Each row was made from one small tree. The marks that hang from a mark follow it in brackets, in the order of their numbers. Every link used is in the known rows. Write each row's tree.
Known rows:
J_638[J_372[J_86]]: [ -7 -16 -13   2  -2  -4   4   6  -5  23  -6   1   4 -25   2  15 -30   8
  -1  -8  -8  -7  -3  -6  18]
J_86[J_372[J_793] J_631]: [  3 -12 -19   0   2   9   4  -2 -17  12 -12  -2   3  -2   3  10 -31  20
   4  -9 -15  -9   1   8   1]
J_638[J_140 J_536[J_402]]: [-15 -10   5   5   2   4  -9   1 -35  13  -9  -6  -3  -4   9  10 -16   9
  11 -16 -13 -16  -8   3  -3]
J_219[J_536[J_402[J_503]]]: [ -9 -18  -2   1  -7  12   1   5 -33   3  17  -2   6   0   0  11  -6  14
   9 -16  -4  -7  -6  -2   0]
J_638[J_372 J_536[J_402]]: [-14 -15   2   6  -4  -1 -11   0 -31  16  -5   5   2 -16   4  15 -17  16
  15 -18 -12 -14  -9  -7   7]
J_140[J_638[J_372[J_62 J_86] J_536]]: [ -4 -21 -11   9   7  -9 -14   0 -16  29   0   2  -8 -36   6  13 -33  13
  -3 -22  -3 -12 -16  -9   9]
J_951[J_631 J_852]: [ -1 -10 -12  -8 -10  13  11   9 -12  20   2   2  19  -1   4  -3  -8   1
   7 -17   8 -12  -2   5 -13]
J_402[J_372[J_638] J_503]: [ -8 -17 -20   6 -11  11   3  -7  -6  17   4   3  -2 -17   7  13 -11  27
   2 -24  -5 -14  -7   7  -7]
J_536[J_402[J_372[J_86[J_617 J_631] J_793] J_503]]: [ -6 -29   0  15   1   5 -15   3 -17  15   2   2 -14  -4  -5  16 -36  19
  -7 -14  -8 -22 -21  11  -4]
J_86[J_617]: [ -6 -13  -9  -9  -9   6  10  10 -11   9  -2  -1   0  -4   4  17 -23   8
   7 -11   2  -2   3   5   0]
J_86[J_372[J_62 J_638[J_140] J_793] J_617]: [ 13 -21 -13   8  -8  -5  -3  -5  -8  19  -2 -15 -21 -17  12   4 -29   9
  -6 -19 -10 -16  -4  15 -16]
J_86[J_372]: [ -7 -10 -18  -5  -5   8   9   3 -18  15  -6   1   7 -12   6  13 -15  14
   7 -11 -14   0   5   7   7]
J_536[J_402]: [-12 -10  -5  -1  -9   6   1   8 -20   7  -4  -4  12  -1   8  15 -14   7
   9 -10 -11  -6  -1   4   5]
J_86[J_631]: [ -6  -8 -15 -11  -2  11  11   4 -17   9  -9  -1   9   2   2  16 -30  18
   3  -8  -3  -3   4   1   6]
J_638[J_372[J_62 J_793] J_536]: [  7 -19 -17  10  -6  -8 -11  -7  -9  20   8   1   2 -24   8   6 -27  17
  11 -21  -1 -22  -7 -16   5]
J_638[J_372[J_62[J_631] J_793]]: [  5 -17 -25   2 -13   0   4   3  -8  12  11  -6   9 -14  14   6 -27  15
   2 -23  -1 -10  -6 -10  10]
J_219[J_536[J_402[J_372[J_86 J_638]]]]: [ -3 -23  -5  19  -7  -3  -7   6 -19  11   0   6  -4 -16  -4   8 -26   6
  -4 -24  -9 -12 -12  -3 -13]
J_372[J_62[J_631] J_793]: [  9 -15 -29  -1 -13   4   8   7  -4   5  12  -8  15  -2  16   3 -27   8
   1 -19   0  -8  -4  -5   0]
J_638[J_372]: [-11 -11 -14  -3  -7   3   7   2 -13  17  -4   1   6 -18   6  16 -18  18
  10 -14  -5  -7   3  -4  15]
J_86[J_372[J_62 J_638 J_793] J_617 J_631]: [ 19 -23 -16   1  -8  -2   0  -3  -9  14  -1  -7 -12  -8   2   8 -41  15
  -9 -16  -6 -11  -3   9 -16]
J_617[J_86[J_372[J_638[J_140 J_536[J_402]]] J_631]]: [ -9 -10   7   6  -1  -1  -5  -9 -38  13 -25  -4 -16  -6   2   8 -31  18
  -1 -15 -28  -1 -16  10 -27]
J_536[J_402[J_372 J_503]]: [-21 -17  -8   6 -10  14  -7   0 -25  13   7   5   4 -10   5  17  -4  26
   9 -21 -10 -13 -11   7   6]
J_86[J_372[J_62[J_631] J_638[J_140]] J_617]: [  4 -21 -13  -5 -11   3   8   6 -23  15   3 -11 -15 -13  14   7 -26   9
 -12 -27  -7   1  -5  14 -13]
J_631[J_183]: [-14   4 -18  -4 -11   7   8   9 -13   7  -4  -1   6   1   3   9 -18  10
   8 -21  -4   0   2  -1   3]
J_219[J_536[J_402[J_372]]]: [-15 -17  -4   7  -9   7  -5   7 -36   6   5  10   4  -7  -2  12 -12  16
  13 -27  -3  -9  -5  -5  -2]
J_62[J_631]: [ -7  -8 -21  -9  -8  12  17  11 -15   4   0  -2  15   1  12  12 -20  10
   4 -17  -4   3   1   0   3]
J_951[J_631[J_183]]: [-13   5 -14  -2 -12   8   6  13 -10  12   0   5  12   4  -1   5  -9   8
   6 -23   3  -6  -4   1  -6]
J_372[J_86[J_617]]: [ -2 -18  -9  -3  -4   0   7  13  -3  15  -3  -1  -2 -11   1  16 -34  -1
  -4  -6  -1  -2  -2   4   2]
J_219[J_536]: [ -3 -12 -14  -4  -6   7  12   7 -21   5   6   2   8  -4   0   8 -18  10
  10 -16   3  -1   5  -8  -1]

Which tree is each row?
[  2 -17 -11  12   0  -7 -12 -10 -17  24   1  -7  -9 -25  11   4 -27  17
   8 -21  -4 -27  -9 -10   4] -> J_638[J_140 J_372[J_62 J_793] J_536]
[  6 -19 -10   3  -7  -4   7   9   5  15  -7  -4  -8 -13   3  14 -37  -2
 -10  -9  -4  -5  -4   7 -12] -> J_372[J_86[J_617] J_638]
[ 12 -14 -23   6  -9   0   7  -1  -3   9   3 -20  -2  -5  22  -1 -30   7
  -8 -23  -5 -16  -7   4 -14] -> J_372[J_62[J_631] J_638[J_140] J_793]
[-14 -10  -3   3   3   0  -4  -5 -28  23 -10   0  -9 -22   6  12 -20  19
  11 -20  -7 -16  -5  -4   7] -> J_638[J_140 J_372 J_536]
[ -9 -24  -3   4  -8   0 -16  -5 -31  22  19   1   2 -22   5  12 -11  22
   7 -21  -5 -16 -16 -11  10] -> J_638[J_372[J_62] J_536[J_402[J_503]]]
[  9 -13 -10  13  10   2  -6 -13 -23  17 -21  -7 -17  -8   5   5 -36  20
   0 -17 -20 -22  -8  12 -21] -> J_86[J_372[J_638[J_140 J_536] J_793] J_631]
[ 15 -24 -14   0  -2  -5  -1   8   1  15   3  -6  -5  -6   0  10 -53   4
 -13  -6   3 -13  -7  -1  -1] -> J_372[J_62 J_86[J_617 J_631] J_793]
[ -3 -26 -14  16 -11   8 -18  -3 -27  11  24   3   4  -9  12   4 -15  24
   5 -35  -6 -22 -24  -6  -7] -> J_638[J_536[J_402[J_372[J_62[J_631] J_793] J_503]]]
[ -4 -31   2  25   0   0 -24   0 -16  19   8   7 -15 -15  -1  12 -27  13
   3 -21  -9 -27 -25   4 -12] -> J_638[J_536[J_402[J_372[J_86[J_617] J_793] J_503]]]
[ 13 -33 -20  18 -11  -5  -9  -4  11  23  16  -2 -16 -25   4   6 -33  13
 -13 -22   1 -23 -18   4 -13] -> J_402[J_372[J_62 J_86[J_617] J_638 J_793] J_503]
[  9 -26 -19  21 -14  -6 -11   5  -2  12   6  -4   2 -15  13   2 -36   5
 -13 -27 -12 -18 -21   0 -12] -> J_536[J_402[J_372[J_62[J_631] J_86 J_638 J_793]]]
[ -1  -2 -28   2 -24  -1   8   6 -11   4   6  -3   4  -3   7  -5 -27  10
   1 -28 -13  13 -10  -4 -12] -> J_617[J_86[J_372[J_62[J_631[J_183]] J_793]]]
[-16 -18   6  17  11  -6 -20   3 -27  22 -14   1  -9 -25   4  18 -27  10
   4 -19 -16 -14 -21   1   5] -> J_140[J_638[J_372[J_86] J_536[J_402]]]
[ 12 -19  -4  10   7  -4   1   1  -1  14 -19 -15 -23  -4   4  10 -53   4
 -16  -7  -8 -20 -10  14 -18] -> J_372[J_86[J_617 J_631] J_638[J_140] J_793]
[  2 -17 -11  -1  -9   3   8   3 -11  14  -7  -1 -10 -13   4  15 -22  10
   0 -16 -11  -1   3  15 -13] -> J_86[J_372[J_638] J_617]
[ -5 -19 -10  22  -4  -2 -13   4  -7  15  -6   2   2 -13   5  10 -28   8
   2 -15 -15 -22 -14   3   1] -> J_536[J_402[J_372[J_86 J_793]]]
[ 18 -24  -9   8   1  -9  -3   1   1  18  -6 -17 -21 -10   5   6 -55   3
 -21 -10  -3 -20 -11   8 -15] -> J_372[J_62 J_86[J_617 J_631] J_638[J_140] J_793]
[ 17 -30 -15  22  -7 -14 -17  -3   6  23   5   6 -16 -27   3   4 -44   7
  -7 -27   1 -25 -18  -4 -22] -> J_402[J_372[J_62 J_86[J_617] J_638[J_536] J_793]]
[ 16 -21 -13  14  -5  -8   3   4  15  13  -8  -9 -10 -10   5   8 -41  -4
  -7  -8  -6 -16  -6   8 -17] -> J_372[J_86[J_617] J_638 J_793]
[ -1 -15 -18   9  -1  -4  -8  -4  -7  19   0  -9  -4 -24  13  13 -24  19
   6 -22  -2 -17  -8  -1   9] -> J_140[J_638[J_372[J_62 J_793]]]
[ 14 -14 -25   8 -20  -9   5  -9   6  13  -1  -7   0 -18  10  -1 -28  10
  -1 -13 -16   0  -5   1 -21] -> J_617[J_86[J_372[J_62 J_638 J_793]]]
[ -1  -8 -15  -5 -10   3  15  -4 -13  10 -19   0  -2  -8   0  10 -32  19
  -3  -9 -19  12  -3   7 -18] -> J_617[J_86[J_372[J_638] J_631]]
[  1  -8 -10   6  -1  -1   1  12  -5   7  -9  -3 -12   6  -7   9 -50   4
  -7 -14  -3  -8  -8   3  -6] -> J_372[J_86[J_617 J_631[J_183]] J_793]
[  1  -5  -6   8   0   3  -1  -1 -21  10 -20 -11 -30   3  -1   7 -38  15
  -6 -24 -15 -12  -6  21 -22] -> J_86[J_372[J_638[J_140] J_793] J_617 J_631[J_183]]
[  1 -24 -15  19 -10  -7 -17   4  -5  18   6  -1   5 -19   7   6 -31   7
  -3 -18  -9 -22 -16  -3   4] -> J_536[J_402[J_372[J_62 J_86 J_793]]]
[  2 -22  -9  12  -9  -5 -15   1 -25  11  11  -2   6 -12  12   5 -26  13
   8 -27  -8 -18 -16 -13   1] -> J_638[J_372[J_62[J_631] J_793] J_536[J_402]]
[-18 -17  -2  14  -7  10  -8  -7 -24  17  -2  -6 -12 -13  11  13  -7  24
   0 -25 -15 -21 -15  16  -9] -> J_536[J_402[J_372[J_638[J_140]] J_503]]
[  2 -26  10  16   7  -9 -20   3 -23  17 -10   2 -16 -10  -6  15 -49   9
   0 -11 -11 -23 -18  -2  -3] -> J_638[J_372[J_86[J_617 J_631] J_793] J_536[J_402]]
[ -8 -23  -4  20  -3   3 -26 -12 -29  21  14  -3 -11 -16  11   4 -13  25
   6 -29  -8 -34 -22   1  -5] -> J_638[J_140 J_536[J_402[J_372[J_62 J_793] J_503]]]
[ -4 -14 -16  11  -6   3  -4  -5 -12  17  -7  11  -3 -19   5  10 -21  21
   9 -28  -6 -15  -7  -2 -16] -> J_402[J_372[J_638[J_536]]]
[  5 -17 -22   5 -11  -5  -2  -3  -2  18   7  -5   6 -21  10   8 -25  15
   7 -16  -2 -18  -2 -10  12] -> J_638[J_372[J_62 J_793]]
[ 12 -13 -19   9  -8  -4   0  -7   3  15  -1 -19  -5 -12  17   1 -28   8
  -3 -16  -6 -22  -4   4 -11] -> J_372[J_62 J_638[J_140] J_793]
[ -4 -27  -8  10 -10  -4 -12  11 -26  14  16   8   4 -20  -4   6 -26   7
  -4 -25  -1  -9 -12 -13   4] -> J_219[J_536[J_402[J_372[J_62 J_86]]]]
[ -3  -6 -26   4 -16  -1   1   7 -11   8  11  -5   3  -8   9   2 -26  14
   2 -34  -2  -6  -8 -12   7] -> J_638[J_372[J_62[J_631[J_183]] J_793]]
